Each row was made from one small tree. Brackets hold a mark, then the marks that hang from it, in the order of their numbers. Every link used is in the known rows. Write each row's tree.
Known rows:
(K521 (K856 (K320 (K555 K525) K681 K786))): [ 11.8  -4.7  -9.4   2.5 -13.8 -22.6  14.9   4.7  -1.9   4.7 -11.4   4.5
  -8.1   2.7 -18.1   4.2 -18.0  19.7   3.3  -1.9  10.3   4.6  33.2  14.6
   8.5]
(K83 (K320 K856)): [ -9.9   7.6  13.1   3.4  12.6   6.6 -17.3  -8.5 -14.7   1.5   1.1 -12.0
 -11.0   1.5 -14.6  -5.4 -57.5 -10.9  -8.2   3.3 -12.1   4.2 -20.8  -6.6
   1.5]
(K320 (K555 K525) K681 K786 (K856 K521)): [ 13.9   2.1 -14.8   3.5 -58.2 -11.2  15.9  -5.2  12.3  -1.9   2.1  -0.8
  14.5   8.5   4.7  10.2   6.3 -23.7   5.5  -4.4  12.6  -1.7  14.8  22.2
 -11.9]
(K521 (K856 K320)): [ 10.4   0.8  16.3   3.2  28.9 -20.8  -3.1   8.5 -18.6  -0.3 -10.4   3.0
 -12.3  -6.2 -24.0   2.6 -73.0  40.8   1.8  12.3  -0.4   6.5  14.8   4.8
  14.8]
(K521 (K856 (K320 (K555 K525) K681))): [ 16.5   2.4   0.0   5.7  -3.0 -22.4  10.2   2.3  -8.5   3.7  -6.6   4.7
 -17.7  -4.3 -29.3   2.0 -34.5  23.3   7.2  -8.0   3.1   3.9  19.1   9.8
  10.8]
(K390 K681): [  3.5  -7.3  14.5   4.4  32.5  21.2  -9.5 -12.3 -14.0  -5.2  -3.6  -4.1
   4.3  -6.3 -11.3   2.6  -7.9  38.2   2.8  -2.4  10.3  11.9 -31.1  -0.5
  -4.6]
(K577 (K83 (K320 K555 K786 K856)) K778): [-19.1  -3.3  -2.0  -6.7   9.8   2.5 -14.3   8.1  16.7  -0.8   6.7  -2.8
  26.5  -7.7  21.9  -5.6  59.7  -8.1  -1.3  24.3   3.7  -6.8 -25.9 -10.7
  11.5]
(K83 (K320 K555 K681 K786 K856)): [ -9.1  13.2 -12.3   1.5 -26.4   4.3  -2.7 -11.7  12.4   5.5   2.9 -10.7
  -2.3  11.2  -6.9  -2.2  -3.7 -25.2 -11.7 -17.2  -5.5   4.1  -6.1   1.1
  -8.3]
(K786 (K320 K681 (K856 K521))): [  4.3  21.0  17.6   6.0   3.1   0.2  -0.6  -7.8   3.7  -3.6   9.6   2.1
  11.5   3.7  -4.4   0.9  -6.0  -7.8  -3.0 -16.5 -23.1  -5.2 -11.2  -4.3
  -7.3]
(K856 (K320 K555 K786) K521): [  5.2 -13.0  -6.3   3.7 -21.5 -17.3   3.3  14.3  -7.2  -4.9 -12.5   1.2
  -5.5  -3.3  -1.8  13.8 -20.4  16.5   1.0  22.6  37.0   5.5  31.7  13.3
   8.0]
(K786 (K320 (K555 K525) K681 K856)): [  1.5  12.3  -9.1   1.8 -32.4   5.3   8.9 -14.7  11.5  -1.5  10.1  -3.9
  -3.7   7.7   5.7   1.3  46.7 -28.8   4.2 -27.3 -15.0  -2.8  -4.0   1.2
  -9.9]
(K786 (K320 (K555 K525) (K856 K521))): [  4.4   2.8  -1.4   5.8 -31.7  -2.2   1.5   0.0   8.1  -9.2   5.4  -4.0
   9.3  -1.3   4.0  11.3  20.2 -26.8   6.4  -0.1  -3.9  -5.2   5.9   8.1
  -4.3]
(K83 (K320 K786 (K856 K521)) K577): [-11.9  -7.5   7.8  -4.7  19.2   4.9 -11.5   5.0  -0.6  -2.8  -3.2   0.6
  24.3  -0.1   4.7  -6.5  -7.5 -12.9 -11.9  16.9  -3.3  -3.4   9.2  -9.4
  -2.5]
(K786 (K320 K681 K856)): [ -2.0  20.0  10.1   1.3   4.4   8.3  -1.1 -15.2   3.8  -1.5   9.9  -1.7
   2.0   8.9   5.4  -2.8   9.1  -8.3  -3.4 -22.5 -25.4  -1.4 -14.1  -8.0
  -9.0]
(K525 K555): [ -1.6 -10.7  -4.1   2.9  43.9  11.1   5.4  -0.5 -21.5 -15.3  -1.0  -6.2
 -16.1   2.7   5.3   6.4 -15.0  -4.5  11.2  -9.3   3.0   4.2   2.5   4.3
  -9.8]
(K521 (K856 (K320 K555 K681 K786))): [ 11.0   4.7  -4.0   1.7  -3.1 -22.0   8.4   5.7   1.9   2.0  -8.9   4.3
  -5.9   1.5 -17.4   4.6 -29.6  30.1  -1.0  -5.7   4.8   6.3  28.0  11.4
   7.5]
(K83 (K320 K786 K856)): [-15.5   0.4   0.7  -0.7   0.4   7.1 -11.8  -4.8  -5.3   1.7  -4.3 -12.2
   3.8  10.3  -1.0  -2.8 -40.5 -17.6 -13.2  11.3  -0.4   4.8  -2.2  -0.7
  -3.4]
(K83 K320): [-12.6   0.6  11.0   3.6  32.6  17.1 -12.3   1.7 -17.1   7.2  -4.0  -6.2
 -24.5   1.4 -21.4  -3.2 -50.0  -0.3  -5.7  -1.7  -8.3   4.6 -21.2 -11.9
   0.5]
(K786 (K320 (K555 K525) K681 (K856 K521))): [  8.3  12.0  -1.5   7.5 -33.4  -1.5   8.7  -7.9  12.1  -2.8  10.1  -0.1
   5.2   2.4  -3.6   5.6  29.6 -28.1   5.1 -20.0 -12.1  -6.7  -0.4   4.6
  -7.9]
(K577 (K83 K320) K778): [-19.7  -5.3  17.3  -3.8  55.6  13.2 -15.7  12.4  -3.0   4.3   4.7   4.1
   6.2 -12.4   4.7 -10.4  30.7   9.2   2.6  20.5  -6.5  -7.6 -42.7 -23.7
  16.0]
(K83 (K577 K778)): [ -2.5 -14.8  13.2 -13.7  61.1  21.1  -6.5  10.9  -4.8  -2.7   2.9  12.7
   5.9 -12.8  33.4 -10.4  34.6  27.4   5.7  12.2 -17.3  -8.1 -11.3 -18.8
   1.4]
(K577 K778): [  0.8 -10.0  15.0  -4.9  46.2  16.6  -7.2   9.6  -5.7  -0.2   3.4   5.3
  -5.5  -9.5  21.4  -3.0  -6.8  23.5   5.5  13.4 -13.6  -5.4 -20.1  -7.9
   4.5]
(K521 K856): [ 10.4   7.6  20.6   3.0  43.4  -6.9  -4.5  10.3  -8.8   0.1  -5.8   4.3
  -3.6  -4.6 -20.1   7.1 -78.6  38.4   4.4   2.3 -16.3   3.4  -2.8   5.2
   2.5]

Write each row's tree:
[-16.9   0.6  18.9  -3.5  38.7   4.6 -20.6   4.5  -1.6  -0.1   8.9  -0.9
  18.0 -12.3   9.7 -12.4  25.3   0.0   0.5  24.0  -8.6  -7.6 -43.6 -19.6
  15.8]
(K577 (K83 (K320 K856)) K778)
[ 10.7 -14.4 -12.8   5.9 -37.1 -17.3  18.9   5.9  -7.9   1.9 -10.6   5.9
 -12.0   1.6 -11.0   7.6   3.4  -0.5   5.0   6.2  35.9   1.6  30.8  14.6
   4.9]
(K856 (K320 (K555 K525) K681 K786) K521)
[  0.7 -14.0 -24.5  -2.1 -35.7  -5.8  18.1  -5.1  -8.8   5.6 -10.2  -0.8
 -25.1  10.1   4.2   0.8  29.2  -0.6   4.4  -3.7  31.6   7.1  26.2   8.0
   2.3]
(K856 (K320 (K555 K525) K681 K786))
[ -2.2  15.0  -5.1   1.8  -0.1  16.4   5.9  -4.2  14.6   1.7   7.2   1.7
 -14.5   5.6   1.1   4.9  41.7  -2.1   2.1 -35.5 -20.1  -1.0 -10.3  -7.7
 -10.8]
(K786 (K320 K555 K681))
[  1.6  -7.6 -26.4  -2.5 -30.8  11.1  22.6  -2.9   8.2   7.3  -4.1   1.2
 -13.9  14.3   9.3   7.6  37.4 -12.2   8.3 -18.6  12.7   2.1  11.5  10.7
 -15.5]
(K320 (K555 K525) K681 K786)
[-18.2   6.8   5.0   1.0  22.2   8.6 -13.5   5.4  -4.4   4.5   0.4  -3.9
 -11.1  -4.6 -14.9   2.1  11.4   3.7   5.0   3.5   6.6   3.8 -35.1 -14.9
   6.4]
(K577 (K83 (K320 K555)))
[  5.7   5.3  -5.3   0.6 -11.2  -5.9   4.1  -7.9 -12.6   3.6  -2.1  -0.6
 -36.2  -0.4 -10.3  -0.3  -1.9  18.4   3.9 -13.5  15.2   8.6   1.2  -1.3
   6.4]
(K856 (K320 K555 K681))
[ -7.6   2.5  13.0  -7.5  36.8  14.4 -10.2  -6.6   2.9   3.2  12.3   6.4
  11.6  -8.1   9.3 -25.6  32.6  -9.1  -9.2  -7.0 -32.8 -10.8 -21.8 -25.7
   3.2]
(K83 (K320 K681 K856) (K577 K778))
[  9.0   3.3   6.3   1.3  17.4 -20.3   7.3   4.4  -9.0   3.4 -11.4   6.3
  -3.5   4.0 -19.2   0.5 -50.3  36.2  -3.0   0.9   1.8   5.3  24.2   6.9
   8.4]
(K521 (K856 (K320 K681 K786)))
[  0.9 -10.8 -24.2  -4.6 -52.8  -2.8   6.4  -6.2   6.7  -5.8  -3.4 -11.5
   7.8  10.0  26.6  10.9  15.6 -23.3   5.6  12.9  20.4   3.9  19.1  21.1
  -9.8]
(K320 (K555 K525) K786 K856)
[  9.5  -3.7  -5.9   5.2 -24.2 -17.0  10.9   7.7  -2.3   0.7  -8.0   5.7
  -9.6  -0.1 -10.3   9.1  -8.6  13.2  -0.4   3.0  28.1   4.0  24.7  10.0
   4.0]
(K856 (K320 K555 K681 K786) K521)
[-12.1 -12.8  -2.2  -8.7  34.7  22.4 -11.2  11.4   9.9   1.3   5.3   5.2
  -0.9 -14.7  13.3 -12.3  53.4  -0.5  -2.7   1.3 -18.3  -9.0 -11.6 -21.6
   4.6]
(K83 (K320 K555) (K577 K778))
[ -2.1   2.1  20.7  -2.3  36.9   7.2 -10.4  -0.3   3.4   1.4  11.9  10.3
  18.8 -12.8  -0.3 -20.9  14.4  -9.7  -9.0  -0.9 -30.0 -14.2 -18.9 -22.2
   4.5]
(K83 (K320 K681 (K856 K521)) (K577 K778))
[ 12.1  16.7  -7.7   2.2 -41.0 -11.5   5.5  -4.8  19.1  -4.2   5.1  -0.2
  17.5   7.0   6.1  11.7  -9.0  -7.8  -1.1  -8.9   5.5   1.1   5.1  17.1
 -13.0]
(K320 K555 K681 K786 (K856 K521))
[ -3.1 -19.2 -26.9  -4.8 -28.2  10.6  12.4   6.5   3.1   0.4 -10.1  -3.7
  -9.4   9.4  19.8  13.7  26.6  -8.1   9.7   6.2  23.7   4.2  21.3  15.3
 -10.6]
(K320 (K555 K525) K786)
[-17.0 -14.4   1.2 -13.1  28.6  14.3 -12.0   3.5   8.6  -2.5   2.0   0.9
  27.5  -3.3  30.2 -17.9  40.5 -13.0 -13.1  19.5 -12.9  -8.3   4.2 -16.9
   2.6]
(K83 (K320 K786 K856) (K577 K778))
[  9.4  12.5   9.3   1.9 -10.4  -8.2   4.3  -6.5   1.3  -1.1   1.7   2.3
  20.9  10.3   3.5   4.1 -40.5   0.5  -4.6  -0.1  -0.2   0.5   1.2   9.7
 -11.0]
(K320 K681 K786 (K856 K521))
[  6.2   2.3 -24.1  -3.1 -57.2  -2.4  15.6 -15.6  11.3   0.3   2.2  -6.1
   3.4  15.3  17.4   4.9  29.0 -26.7   4.6 -12.8  11.9   2.4  10.8  16.7
 -14.1]
(K320 (K555 K525) K681 K786 K856)
[  6.9  -5.7   7.2   5.1   1.0 -14.7   9.7   5.9 -16.9   2.7 -10.8   7.6
  -6.5   3.1 -12.0   3.6 -32.3  20.9  -3.0  10.6  24.0   3.6  19.4   5.1
   6.2]
(K856 (K320 K681 K786) K521)
[ -5.0   4.8   0.2  -7.3  11.9  11.8  -9.2  -5.9  16.8   0.4  15.4   4.0
   8.7 -11.1  10.8 -19.6  54.7 -15.0  -6.5 -14.0 -29.2 -10.0 -18.8 -20.6
   1.0]
(K83 (K320 K555 K681 K856) (K577 K778))
[  3.2  13.9   5.1   5.0 -18.9  -1.8  -6.6   0.7  13.2 -11.0   8.0  -4.1
  13.3  -2.8   5.2  11.1   7.2 -11.8   1.1  -3.9 -11.5  -3.0  -1.9   4.2
  -4.6]
(K786 (K320 K555 (K856 K521)))
[ 20.8  11.0   0.5   8.0 -43.8 -12.2   8.9 -10.2   1.6  -1.8   9.5   0.1
  -2.1  -2.3 -12.0   6.5 -17.2 -19.4  11.3 -13.2  -1.2  -2.8  -8.6  15.0
  -7.1]
(K320 (K555 K525) K681 (K856 K521))
[  8.0   4.4  -6.9   0.4 -37.3 -11.8  -3.3   3.7  14.4 -11.4  -0.4  -5.7
  21.0   2.3  16.6  17.8 -21.2  -4.1   0.0  16.6  16.0   2.9  14.0  20.2
  -8.3]
(K320 K555 K786 (K856 K521))
[  9.0 -12.4  -9.2   1.1 -11.4 -22.6   8.9  10.9  -4.5  -0.5 -14.6   0.5
  -4.3  -0.6 -11.8   7.6 -26.9  22.1   4.2  14.5  18.0   5.4  37.5  17.2
  10.6]
(K521 (K856 (K320 (K555 K525) K786)))
[ 14.0   9.5  16.2   4.6  25.5 -20.4   2.7   1.9 -15.0   4.8  -6.9   6.9
 -14.2  -3.5 -30.4  -2.0 -63.9  39.2   0.8  -5.4  -7.5   5.2   8.8   2.5
  11.8]
(K521 (K856 (K320 K681)))
[ -2.8   8.7  20.8   8.6  12.3  -1.2 -16.9  -1.2 -14.8  -0.2   1.4  -7.9
  -2.1  -3.6 -24.4  -0.7 -75.1 -11.7  -8.1   8.6  -8.8   0.9 -18.1  -2.9
   2.3]
(K83 (K320 (K856 K521)))
[-11.6  -7.7  13.3  -9.1  40.5  14.1 -18.7   0.4  -0.6  -1.8   7.8   1.8
  15.0 -12.0  17.0 -21.1  20.7  -8.9  -8.2  13.0 -24.3  -9.1 -15.0 -22.0
   6.4]
(K83 (K320 K856) (K577 K778))
[  8.7 -11.1 -14.7   1.5 -54.8 -11.5   6.7   2.8   7.3  -8.2  -3.8  -6.2
  18.8   3.8  15.5  15.9  -5.3 -23.0   6.8  19.9  24.1   0.1  23.4  25.7
  -7.3]
(K320 (K555 K525) K786 (K856 K521))
[-18.4 -21.3 -14.6 -12.3  23.8  22.5  -5.7  14.8  18.3   0.8  -0.6   4.8
  12.1  -6.4  26.4  -9.7  72.4  -8.1  -7.6   7.9  -6.8  -8.0   6.8 -16.0
   0.1]
(K83 (K320 K555 K786) (K577 K778))
[-13.7  -3.8   1.4  -1.6  22.4  11.1  -2.4   6.9   5.8   9.1   8.9   5.8
  -0.1 -11.2  -0.6 -10.8  69.7  -9.0   8.1   1.6  -5.9 -10.0 -39.8 -18.4
  12.3]
(K577 (K83 (K320 (K555 K525) K681)) K778)
[-14.2 -15.7 -19.2  -8.9 -19.8   9.4  -2.8  -2.2   7.1  -1.2  -2.9  -5.8
  10.3   3.2  14.7  -6.5  48.5 -32.6  -4.9   7.2   5.1  -1.5  16.3  -4.1
  -4.6]
(K83 (K320 (K555 K525) K786 K856) K577)
[ -2.7  -6.0  -4.7  -3.6   2.8  -2.2   9.0  -5.9 -17.6   5.3 -10.7   1.6
 -19.6  11.0   2.1  -3.5  -6.8  19.4  -3.7   0.0  21.0   8.8  16.2  -1.2
   3.2]
(K856 (K320 K681 K786))
[-14.9   2.5  -1.7   1.2  18.2  17.7   1.3  -2.3  -4.7  13.2  -5.0  -2.7
 -14.6  13.7 -13.9  -5.4 -20.7  -7.8 -11.4 -15.5  -6.2   3.4  -9.5  -9.0
  -7.8]
(K83 (K320 K681 K786))
[ 11.4  25.7  -0.8   1.0 -25.9  -2.7  -2.0 -18.0   7.1  -1.5  12.7  -5.4
  -9.5   1.7   0.6   2.8 -12.1  -1.5   4.0 -25.5 -12.0   4.3 -21.9   4.5
  -9.6]
(K320 K555 K681 K856)
[ 15.4   4.5   5.9   8.6 -11.9 -17.6   5.2   3.7 -11.7   0.2  -2.3   5.8
 -21.7  -8.0 -23.7   6.0 -29.0  19.4   4.7  -4.5  17.1   3.2   4.0   4.5
   8.8]
(K856 (K320 K555 K681) K521)
